Each row was made from one walk, in order. Every step used is in the known rows, and no mark comes twice. Write each row's walk.
In the rows, zero is written as 128.
Known rows
tivab > vudofaz > pulu > mefi: [151 117 175 114 141  70 125 158 125 166 157 146 148 131 164 147 123 144
 159 190 127 138 136 123 107 161 100 128 172 144 152  82 135 124 154 133
 165 104 106 158 122 107 180]
gomig > kalegug > tilof > tivab > vudofaz > pulu > pevod > zomo: [179 125 230 101 160  87 114 145 160 195 144 149 150 109 133 115 120 169
 121 178 148 112 153 103  70 206  90 136 184 172 127  61 186 187 186  93
 129  79 166 166  70 111 191]
pevod > pulu > vudofaz > tivab > tilof: [190 107 146 107 140  93 121 224 136 157 167 148 136 140 157 118 141 164
 152 181 147 120 133 109  86 158 121 151 168 167 107  85 124 151 123 120
 106 116 128 130 106  98 182]
noze > mibi: [142 122 118 113 126 132 138 123 143 109 154 134 114 133 133 130 135  99
 117 146 108 125 121 140 118 126 135 119 124 149 136 138 136 144 123 119
 134 127 115 110 136 132 146]
vudofaz > pulu > mefi > mibi > noze: [157 137 145 107 132  83 161 156 125 147 170 149 137 127 160 184 146 115
 139 192 100 148 105 113 100 122 112 128 165 185 187  92 119  99 124 115
 183 140  74 104 151  94 173]
tivab > vudofaz > pulu > pevod > pebo: [164 149 179 153 135  88 119 171 154 155 167 155 172 130 164 133 133 180
 114 175 137 159 181 121 102 155 109 163 172 153 122  75 137 137 166 125
 137 137 136 178  97  99 152]
tilof > tivab > vudofaz > pulu: [153 102 201 120 141  68 124 156 120 160 138 131 134 132 147 128 111 139
 161 188 124 107 157 125 105 167  82  97 156 138 144  95 161 166 161 120
 157  74 134 144  94 127 194]
mefi > pulu > vudofaz > tivab: [175 119 128 109 133 105 106 189 133 178 190 147 132 131 151 157 138 162
 124 160 144 147 133 107  88 132 141 144 150 164 130  90 147 107 107 128
 112 138 107 103 145  97 213]
zomo > pevod: [129 130 133 137 129 143 138 130 143 118 123 141 136 141 114 135 141 143
 108 110 125 141 145 134 121 131 133 151 148 145 106 116 128 146 133 120
 107 151 140 133 118 133 129]
tilof > kalegug > gomig: [136 110 170 134 146 115 139 132 140 147 116 127 131  98 126 118 112 100
 134 145 140  69 118 142 116 134 151 117 147 137 146 145 141 140 116 120
 148 103 161 154 110 137 149]
kalegug > tilof > tivab > vudofaz > pulu: [150  92 214  99 161  62 110 148 129 174 134 125 134 124 132 107 104 143
 162 183 119 105 152 127 101 192  83  91 159 143 155  92 176 181 179 116
 158  58 151 148  80 140 212]
vudofaz > pulu > mefi: [145 128 158 123 134  99 132 154 129 152 149 155 144 133 159 148 124 135
 147 163 134 137 131 121 120 146 112 134 158 137 153 101 120 114 136 141
 159 129 105 153 123 105 160]
vudofaz > pulu > pevod: [151 151 163 142 120 112 120 153 143 143 157 151 150 136 151 138 125 154
 114 156 135 134 154 107 114 148 117 145 151 131 140 110 131 119 140 140
 145 142 123 157 117 104 141]
gomig > kalegug > kalefo > dake: [132 112 130  68 128 142 158  85 131 168 116 116  98  70  96  83 146 125
 140 109 165  89 119 150 117 144 134 135 139 124 122 147 170 126 119 102
 134 109 146 133 117 135 132]
pevod > kalegug > gomig: [127 126 154 129 146 115 125 130 145 142 117 105 118  96 128 128 124 104
 110 120 139 113 107 118  99 136 143 121 126 135 125 117 128 126 113 125
 121 115 154 137 103 137 105]
pebo > silakuz: [131 137 132 140 138 126 122 130 148 144 140 127 151 117 143 129 122 130
 133 137 135 139 146 129 135 105 126 146 116 129 118 121 104 131 134 126
 123 137 121 134 137 134 110]
kalegug > tilof > tivab > vudofaz > pulu > mefi > mibi > noze: [173  99 209  76 163  32 143 156 132 178 166 134 133 113 148 162 127 119
 164 228  83 130 106 120  74 169  82  98 188 202 197  68 164 149 166  98
 191  84 102 109 118 114 237]
gomig > kalegug > tilof > tivab > vudofaz: [142 100 191  88 171  86 104 111 139 181 119 112 117  94 109 106 118 135
 147 156 139 104 117 128  94 182  92 107 147 145 128 102 193 181 162  92
 135  58 163 125  95 145 192]
pevod > pebo > silakuz: [138 147 133 161 147 131 125 145 165 144 143 137 169 111 151 124 128 148
 123 132 144 163 169 142 138  98 131 169 122 147 101 104  96 138 139 119
 109 155 132 148 117 128 103]
zomo > pevod > pulu > vudofaz > tivab > tilof > kalegug: [206 100 172 116 150  95 131 235 155 158 159 162 148 135 143 132 148 168
 148 175 151 103 156 126  73 165 136 170 196 181  92  92 120 170 118 106
  97 129 164 150  85 106 200]
pulu > mefi > mibi: [143 132 130 112 128 109 144 138 127 144 149 139 133 122 141 172 146 105
 135 156 115 148  96 114 107 122 137 144 154 161 159 103 120  91 117 118
 144 147  94 114 154 104 151]
pebo > pevod > pulu: [150 148 124 143 126 147 160 173 134 116 137 150 152 132 135 117 117 145
 131 118 154 118 135 115 143 120 146 156 143 157 102  94  97 156 138 117
 102 145 117 156 134 118 105]
vudofaz > tivab: [153 116 141 128 135 113 125 150 128 152 138 128 127 130 146 129 128 141
 138 145 136 124 133 120 113 132 123 124 130 137 129 118 130 141 124 124
 126 121 129 125 114 114 155]
pulu > vudofaz > tivab > tilof > kalegug: [194  88 159 110 154  70 105 191 131 182 165 126 134 111 155 139 134 145
 166 202 141  97 136 120  76 156 125 131 157 147 130 120 128 141 112 120
 136 100 157 135 101 110 211]
gomig > kalegug > tilof > tivab: [136 109 174  98 163 113 110 106 143 168 112 118 115  95 105 106 120 127
 135 129 147 103 111 126 108 168 105 112 131 139 130 122 178 170 141  99
 128  83 162 119  95 144 173]
pulu > pevod > pebo > silakuz: [155 168 145 174 137 130 117 150 185 146 161 149 181 112 156 132 135 159
  99 141 145 173 172 126 125 104 138 193 134 151 100  98  93 127 142 125
 106 184 133 160 122 112  95]
pulu > mefi > mibi > noze: [150 133 123 107 133  96 162 138 131 132 160 138 129 117 143 184 153 103
 130 173  91 153  85 120 101 107 129 135 156 188 172 105 115  94 114 110
 161 154  78  88 165 102 152]
tivab > vudofaz > pulu > pevod > kalegug: [164 149 180 130 137  69 100 165 148 160 162 124 142 118 161 154 130 156
 118 169 134 148 155 100  78 169 108 141 152 134 129  82 134 118 148 132
 136 118 143 164  99 111 132]
vudofaz > tivab > tilof > kalegug > kalefo: [188  86 177 107 148  75 134 156 122 188 143 110 123  97 145 106 128 125
 173 172 133  65 130 143  87 154 137 114 150 134 147 136 143 154 113 106
 150  71 182 147  94 115 187]
pulu > vudofaz > tivab > tilof > kalegug > noze: [194  96 164  96 163  85 104 194 125 190 173 134 125  99 154 110 124 124
 164 209 149  94 129 128  70 152 121 133 163 149 142 131 131 168 118 115
 130  87 155 128 109 127 223]
mefi > mibi > noze: [141 135 114 113 128 111 159 129 123 122 148 123 122 121 130 166 147 107
 121 157  94 140 102 120 106 101 127 123 136 176 161 118 128 113 116 102
 152 139  97  81 155 118 140]
gomig > kalegug: [128 138 128 119 140 136 122 112 132 149 124 126 121 107 120 129 136 132
 122 119 156 124 115 122 120 134 122 136 124 127 116 128 150 130 120 109
 125 113 136 120 128 127 128]
kalefo > dake: [119 111 130  90 112 133 148 116 130 125 117 131 113 110 109 105 132 127
 140 127 142 113 143 142 131 137 119 132 135 125 128 147 130 125 134 122
 131 139 122 133 121 130 137]

Write each row's walk
[155 102 217  94 168  48  95 156 139 178 132 104 124 106 138 123 108 137
 154 171 125 116 148 117  79 198  85  91 147 140 143  82 163 169 169 116
 143  63 170 149  62 144 184] -> pevod > kalegug > tilof > tivab > vudofaz > pulu
[150 157 143 135 106 123 113 152 148 141 174 153 141 132 137 153 133 148
  92 131 131 149 136 108 105 130 142 161 145 150 139 110 142  97 122 125
 116 158 115 121 159  96 158] -> mefi > pulu > pevod
[167 142 108 135 135 141 147 193 140 131 160 156 156 127 139 127 129 158
 129 138 159 131 131 106 127 123 154 168 156 169  91  80  99 142 130 132
  93 157 109 153 138 118 125] -> pebo > pevod > pulu > vudofaz
[137 137 133 155 135 147 139 145 157 117 128 152 155 136 122 129 147 162
  98 105 134 165 166 146 123 123 138 174 155 161  88  98 118 153 137 113
  94 170 153 147  99 125 123] -> zomo > pevod > pebo
[127 147 133 105 151 151 123 112 127 157 132 133 112  94 119  99 128 113
 118 127 161 121 107 130 114 131 118 138 130 130 127 138 155 157 127 105
 121 100 133 114 135 145 140] -> gomig > kalegug > noze
[157 104 222 103 168  64 104 157 155 170 129 118 132 118 122 130 120 153
 135 151 120 129 165 124  71 199  91 116 167 157 120  71 164 186 173 107
 122  87 181 155  52 149 185] -> zomo > pevod > kalegug > tilof > tivab > vudofaz > pulu
[137  99 175 106 152 105 114 124 140 147 117 120 120 115 111 106 111 121
 142 138 118 105 124 130 116 163 112 103 135 139 142 124 154 168 149 118
 129  98 154 126  96 144 172] -> kalegug > tilof > tivab
[143  91 191  97 159  78 110 129 136 161 125 113 124 115 116 106 111 130
 152 165 112 108 130 132 103 176 100  99 150 145 140 105 171 178 170 110
 137  72 156 132  96 147 192] -> kalegug > tilof > tivab > vudofaz
[170  84 200 123 152  76 128 166 132 175 131 120 131 102 145 114 112 116
 158 188 141  58 123 130  84 153 130 112 155 143 149 133 142 166 115 103
 151  70 173 148  88 117 196] -> vudofaz > tivab > tilof > kalegug > gomig
[156 151 144 142 115 144 136 143 152 129 140 155 150 133 135 135 137 150
  92 131 128 140 144 109 105 138 142 164 154 159 113 100 113 130 144 126
 101 164 136 153 118 100 108] -> pulu > pevod > zomo
[163 153 166 142 117 130 137 164 148 141 151 165 161 143 151 136 127 161
 101 150 136 135 165 104 104 152 127 157 166 155 128  86 120 135 152 130
 123 150 131 169 101  93 128] -> vudofaz > pulu > pevod > zomo
[206  98 166 109 150  79 123 235 141 167 163 150 139 122 159 124 135 153
 168 191 155  89 140 120  80 163 131 149 176 166 115 103 120 153 116 114
 118 105 153 146  95 100 200] -> pevod > pulu > vudofaz > tivab > tilof > kalegug
[162 159 148 133 102 141 130 164 154 140 169 168 152 140 136 151 137 157
  80 125 132 150 149 105  96 136 151 173 160 174 124  87 131 111 135 114
  95 168 122 133 144  83 145] -> mefi > pulu > pevod > zomo
[169 110 126 118 145 108 113 168 133 168 159 134 132 126 150 140 140 154
 137 164 142 136 129 111  98 135 130 135 145 147 118 103 131 125 116 138
 117 132 122 124 118 113 176] -> pulu > vudofaz > tivab
[151 158 139 161 128 130 124 146 163 128 149 150 158 121 142 132 141 157
  92 131 138 162 154 124 117 126 139 176 146 151 109 106 117 123 135 128
 110 174 140 155 113 106 114] -> pulu > pevod > pebo
[145  98 179 121 140  81 122 137 124 146 127 119 125 125 131 127 120 128
 154 170 117 112 136 131 107 153 101 106 144 142 129 109 158 161 153 115
 136  89 139 128 111 131 174] -> tilof > tivab > vudofaz
[157 166 142 152 113 126 117 168 164 139 177 164 159 126 144 148 141 165
  81 125 141 171 158 120 109 123 147 184 152 168 120  95 133 103 128 118
 104 180 125 135 140  89 152] -> mefi > pulu > pevod > pebo
[163 100 208 115 144  52 125 163 125 171 150 146 140 128 162 145 116 135
 171 204 122 120 140 124  99 173  85 110 175 150 153  83 149 146 161 129
 168  88 114 153 106 109 208] -> tilof > tivab > vudofaz > pulu > mefi
[191 129 121 133 142 127 145 217 140 156 169 157 155 130 157 127 131 170
 139 156 167 129 136 100 113 127 149 164 158 178  92  69 101 155 126 128
  91 150 112 150 125 103 153] -> pebo > pevod > pulu > vudofaz > tivab
[150 101 214  89 172  70 105 130 134 194 131 122 127 103 125 107 110 149
 157 175 147 100 138 123  92 195  76  98 156 140 143  90 200 186 171  98
 156  45 158 142  79 139 212] -> gomig > kalegug > tilof > tivab > vudofaz > pulu
[193  86 186 106 149  70 109 204 138 203 185 138 136 103 153 140 123 135
 145 203 150  82 123 117  59 154 146 133 175 171 149 106 159 133  99 107
 137  88 151 126 119 100 252] -> mefi > pulu > vudofaz > tivab > tilof > kalegug > gomig
[167 123 226 102 165  69  97 135 154 197 149 135 139 101 133 117 117 161
 133 184 147 110 141 108  80 200  82 123 169 149 140  85 199 172 173 103
 150  71 159 155  82 122 204] -> gomig > kalegug > tilof > tivab > vudofaz > pulu > pevod
[161  91 221  93 164  48 111 154 136 185 145 140 139 119 147 125 106 138
 172 199 118 117 134 127  95 196  83 105 179 155 164  79 162 163 178 123
 167  72 132 157  91 122 225] -> kalegug > tilof > tivab > vudofaz > pulu > mefi
[164  95 216  83 161  43 126 157 128 189 158 133 139 118 145 151 120 122
 168 209 106 124 118 113  80 186  91 107 185 176 185  66 169 144 169 106
 173  78 115 135 105 115 235] -> kalegug > tilof > tivab > vudofaz > pulu > mefi > mibi
[174 140 219 119 150  66  99 171 144 174 163 129 126 100 158 123 115 126
 126 191 135 126 150 108  63 177  87 123 161 145 143  94 149 167 158 122
 133  92 148 149  89 131 171] -> tilof > tivab > vudofaz > pulu > pevod > kalegug > noze
[182 124 217 135 129  83 133 173 144 160 151 158 155 138 155 134 121 161
 125 191 123 120 174 106  82 177  97 133 183 168 129  67 148 167 177 116
 132 110 142 168  84  98 173] -> tilof > tivab > vudofaz > pulu > pevod > zomo
[161 141 194 107 157  64  86 156 160 173 158 117 143 107 146 133 122 159
 118 163 129 144 147 102  75 191 106 133 158 138 139  78 148 135 167 127
 136 104 160 168  84 124 150] -> tivab > vudofaz > pulu > pevod > kalegug > tilof
[147 122 121  91 125 130 162 115 134 154 128  99 116  66 111 101 131 123
 139 104 155 104 130 134 114 131 155 139 126 132 111 122 112 128 124 118
 110 138 150 157 113 138  95] -> pebo > pevod > kalegug > kalefo > dake
[189 135 208 103 148  69 110 166 159 155 187 135 112 108 163 124 120  97
 116 210 116 123 145 120  54 176  94 116 155 165 151 103 159 184 153 113
 138  90 135 130  98 134 189] -> tilof > tivab > vudofaz > pulu > pevod > kalegug > noze > mibi
